What can hang from each mark:
Z238: Z342 Z602 Z993
Z993: Z114 Z238 Z432 Z570
Z788: Z570
Z342: Z238
Z570: Z788 Z993
Z900: Z114
Z564: Z432

Every row comes from one small tree of marks. The marks that hang from a mark follow it in brackets, in the order of their numbers. Every link used is in the known rows. Which tree was each row made from?
Known rows:
Z238(Z602 Z993): 1.78  1.29  2.69  0.67  -2.94  0.31  1.26  2.81  -1.59  1.31  4.66  -1.83  6.40  0.34  -1.18  -1.88  -0.45  -0.75  -0.50  0.61
Z993(Z114 Z238(Z602) Z432 Z570): 0.35  1.17  0.11  -1.14  1.09  2.59  1.85  -2.72  -1.46  -1.36  -2.25  -2.75  -1.18  -4.89  -0.95  -1.02  -1.96  1.73  0.76  -2.31
Z788(Z570(Z993(Z114 Z432))): 2.59  3.92  1.91  1.28  -0.94  1.08  2.39  2.69  -1.75  4.91  0.72  -1.23  0.73  -0.57  3.31  -2.18  0.14  -3.25  -3.46  -0.93
Z238(Z342 Z602 Z993(Z570(Z788))): 3.95  3.84  4.53  -0.53  -0.71  -0.39  1.58  0.26  -1.45  1.66  2.66  -5.45  2.00  -1.86  -3.33  -0.12  -1.03  -1.57  1.43  1.61
Z570(Z788 Z993(Z432)): 2.37  5.42  4.12  4.21  2.04  -0.07  3.27  2.86  -0.85  2.65  1.95  -0.81  1.63  -2.12  -0.20  -0.31  0.68  -3.94  -2.29  3.60
Z238(Z993): 0.66  0.85  0.34  2.56  -1.65  -1.18  -0.70  4.29  -2.28  2.05  6.06  -1.01  6.98  0.39  -1.81  -1.60  -0.06  -1.28  -2.71  0.13
Z342(Z238(Z993(Z114 Z570))): 0.43  1.23  0.29  0.58  -1.97  -3.29  -1.23  2.83  -3.37  2.56  0.79  -1.97  2.97  -0.45  1.69  0.18  -0.73  -0.72  -2.47  -1.88
Z993(Z432 Z570(Z788)): 1.53  2.68  4.25  1.63  4.85  0.52  1.36  -2.31  0.01  0.16  2.70  -2.65  0.82  -3.84  -0.84  1.40  0.25  -1.40  -1.38  2.31
Z993(Z114 Z238(Z342 Z602) Z570): 1.08  1.25  -0.57  -0.42  -2.23  1.35  -1.31  -2.37  -1.74  -1.48  0.14  -4.22  -0.27  -3.38  -3.19  -1.17  -3.78  0.38  1.55  -4.41
Z564(Z432): 0.11  -1.07  1.39  3.81  -0.04  0.66  -2.62  1.42  -0.71  -1.84  7.97  -1.48  7.03  1.95  -1.41  -0.69  -2.28  -2.05  0.24  0.13
Z900(Z114): -1.83  -1.20  1.58  2.87  -3.56  -2.30  -0.45  0.60  -1.13  -0.02  4.61  -2.00  4.74  -1.76  -1.97  -1.42  1.10  0.85  -1.79  -2.57
Z788(Z570(Z993(Z432))): 3.50  2.60  4.52  1.60  -0.17  1.71  1.51  2.76  -2.71  3.34  3.43  -1.68  1.71  0.03  3.70  -2.15  0.96  -3.03  -3.57  -0.16
Z570(Z788 Z993(Z114 Z238)): 0.79  6.80  -1.58  4.74  0.48  -0.63  3.14  2.08  0.28  4.95  1.91  1.27  -0.71  -3.81  -2.05  -1.26  -0.13  -3.86  -1.75  1.22
Z238(Z342 Z993(Z114 Z432)): 0.29  0.75  -3.16  -0.14  -2.30  -1.89  -1.12  6.78  -3.09  0.81  -1.30  -2.97  4.34  -0.71  -3.52  -2.24  -3.67  -0.52  -1.43  -2.26
Z342(Z238): -0.24  -0.60  2.90  2.87  -2.14  -1.96  -3.35  1.87  -1.85  -0.21  6.11  -0.04  5.26  -0.45  1.56  -0.27  -0.52  -1.18  -3.47  0.37
Z993(Z114 Z238 Z432 Z570(Z788)): -0.05  3.55  -1.35  1.40  4.90  0.94  2.19  -1.59  -0.39  1.15  -1.32  -1.38  -2.30  -7.06  -2.08  0.35  -1.35  -0.01  -0.89  0.44
Z788(Z570): 2.05  0.69  3.33  2.12  -0.89  0.80  -1.52  -0.15  -0.79  2.84  8.67  -0.64  4.89  0.08  1.56  -2.09  0.67  -1.97  -4.05  -0.26
Z238(Z342): 0.92  -0.36  0.87  2.93  -2.17  -1.06  -4.30  1.61  -1.78  -1.23  6.80  -2.74  5.54  0.42  -3.38  -1.44  -2.23  -1.69  -1.79  -1.65
Z993(Z432): 0.07  -0.17  1.64  2.21  0.74  0.57  -0.94  1.70  -1.34  -1.18  3.66  -1.14  4.97  -1.15  -0.74  -0.98  -0.81  -0.17  -2.40  0.19
Z993(Z114 Z238(Z602)): -0.21  1.89  -1.46  1.58  -2.18  1.47  0.73  -0.32  0.05  0.27  2.43  -0.21  2.14  -3.28  -2.17  -2.03  -1.89  0.35  -0.19  -1.45

Write each row's tree:
0.94  3.16  1.46  2.88  4.18  0.61  0.51  -3.13  -0.36  1.55  5.09  -1.01  0.07  -4.89  -2.16  0.63  0.13  -1.36  -1.37  1.29 -> Z993(Z238 Z570(Z788))
1.07  -0.22  0.46  0.62  -2.93  1.61  -1.76  0.29  -1.93  -2.20  4.01  -2.33  3.09  -2.31  -3.79  -2.44  -3.23  0.05  0.64  -2.25 -> Z993(Z238(Z342 Z602))
2.91  3.40  2.40  0.89  1.00  -2.14  -0.53  1.67  -2.07  2.61  3.69  -4.28  2.84  -1.46  -3.84  0.28  -0.99  -2.69  -0.64  0.78 -> Z238(Z342 Z993(Z570(Z788)))
0.29  1.01  0.80  0.57  1.96  0.65  -0.69  -1.51  -1.13  0.03  0.15  -3.29  1.34  -2.36  -0.23  0.32  -1.39  -0.12  -1.62  -2.28 -> Z993(Z114 Z432 Z570)
0.20  6.21  -1.70  3.79  2.10  0.08  4.33  3.36  -0.58  3.69  -1.86  0.74  -2.22  -5.22  -1.48  -1.14  -0.92  -2.77  -1.45  1.77 -> Z570(Z788 Z993(Z114 Z238 Z432))
1.82  4.26  -1.07  2.71  -1.61  1.34  1.24  1.88  -1.56  6.36  3.30  0.49  -0.22  -1.29  1.90  -2.77  0.03  -3.26  -3.05  -2.18 -> Z788(Z570(Z993(Z114 Z238)))
2.02  1.98  2.11  0.44  -2.52  2.37  1.40  3.22  -3.55  -1.67  -1.31  -2.94  0.13  -1.76  -1.67  -2.51  -3.02  -1.18  1.07  -2.23 -> Z570(Z993(Z238(Z342 Z602) Z432))
1.62  -0.04  2.25  -0.44  1.69  0.13  0.25  2.24  -3.74  0.66  1.34  -3.38  3.59  -0.87  -0.12  -0.29  -0.60  -0.09  -1.54  -1.16 -> Z238(Z993(Z432 Z570))
1.25  4.90  1.37  2.79  2.64  -0.70  0.30  -3.00  1.55  3.24  3.28  -2.05  1.01  -3.32  -2.03  1.56  0.33  -2.26  -1.51  1.29 -> Z993(Z114 Z570(Z788))
-0.11  1.19  -2.32  0.67  -3.78  0.57  -1.40  0.71  -1.09  -1.07  1.64  -2.20  1.87  -3.05  -4.12  -2.64  -4.02  -0.06  0.63  -2.85 -> Z993(Z114 Z238(Z342 Z602))
0.54  -0.16  3.46  -1.37  -3.11  -1.07  1.31  5.85  -3.68  -0.58  -0.23  -1.94  4.40  -1.33  2.25  -1.37  -0.96  0.74  -1.07  1.67 -> Z342(Z238(Z602 Z993(Z432)))
-0.12  0.43  -2.19  -0.75  -2.27  1.50  -0.19  2.16  -1.68  -2.53  -2.02  -2.58  0.45  -4.19  -3.50  -2.54  -4.82  1.24  0.91  -2.85 -> Z993(Z114 Z238(Z342 Z602) Z432)
1.71  7.76  0.97  3.53  -1.13  1.00  5.01  0.59  0.90  4.17  0.82  0.23  -1.37  -4.10  -1.76  -1.38  -0.42  -3.19  0.44  2.04 -> Z570(Z788 Z993(Z114 Z238(Z602)))
2.59  0.77  1.96  -0.13  -4.87  -0.56  -0.99  4.00  -2.69  0.03  3.78  -4.02  5.92  0.69  -3.17  -2.37  -2.47  -0.86  0.32  -0.99 -> Z238(Z342 Z602 Z993)
-1.74  0.29  -3.98  1.73  0.80  0.91  0.15  2.20  -1.20  -0.11  0.12  0.29  1.54  -4.19  -2.06  -1.79  -2.67  0.53  -1.93  -1.94 -> Z993(Z114 Z238 Z432)
-0.66  0.42  -2.04  0.44  2.77  1.26  -0.06  -1.12  -2.02  -0.63  -0.95  -1.87  -0.59  -4.54  -0.95  -0.44  -2.17  1.39  -1.34  -3.22 -> Z993(Z114 Z238 Z432 Z570)
3.19  4.25  5.45  -1.28  2.55  0.83  4.97  0.46  -1.48  1.65  -0.47  -4.00  1.27  -3.53  -0.79  0.21  0.54  -0.43  0.60  3.45 -> Z238(Z602 Z993(Z432 Z570(Z788)))
2.03  0.60  5.32  -1.17  -2.60  -0.83  -0.05  1.09  -3.79  0.48  2.14  -3.72  3.63  -0.24  2.20  -0.10  0.09  0.04  -0.53  -0.10 -> Z342(Z238(Z602 Z993(Z570)))
1.69  5.31  0.20  2.22  2.11  -1.73  1.83  0.62  -0.30  5.16  2.17  -2.23  1.80  -2.38  -2.21  0.52  0.32  -2.32  -1.52  1.39 -> Z238(Z993(Z114 Z570(Z788)))
1.31  1.81  2.62  -1.27  -3.43  -1.60  0.63  1.40  -2.77  2.09  -0.60  -3.15  2.13  -0.81  1.78  -0.02  -0.90  0.00  -0.41  -1.26 -> Z342(Z238(Z602 Z993(Z114 Z570)))
1.64  3.51  -0.99  1.07  -0.02  1.89  2.55  3.05  -2.41  4.36  -0.35  0.17  -1.37  -2.65  2.37  -3.14  -0.66  -2.13  -3.15  -2.09 -> Z788(Z570(Z993(Z114 Z238 Z432)))
1.85  2.10  1.41  -2.20  -0.42  0.85  2.83  1.01  -2.45  1.15  -2.68  -4.35  1.44  -1.67  -0.22  -0.73  -1.24  0.85  0.51  -1.33 -> Z238(Z602 Z993(Z114 Z432 Z570))
1.39  6.70  1.38  3.66  1.20  -0.60  3.95  2.97  0.51  3.76  -0.89  -0.64  -0.06  -2.96  -0.82  -0.56  -0.01  -3.87  -1.88  2.58 -> Z570(Z788 Z993(Z114 Z432))
-0.79  0.95  -1.53  1.58  -3.91  -3.60  -1.40  6.09  -2.40  3.03  1.81  0.28  4.84  -0.14  0.86  -1.33  -0.90  -1.06  -3.29  -0.25 -> Z342(Z238(Z993(Z114)))
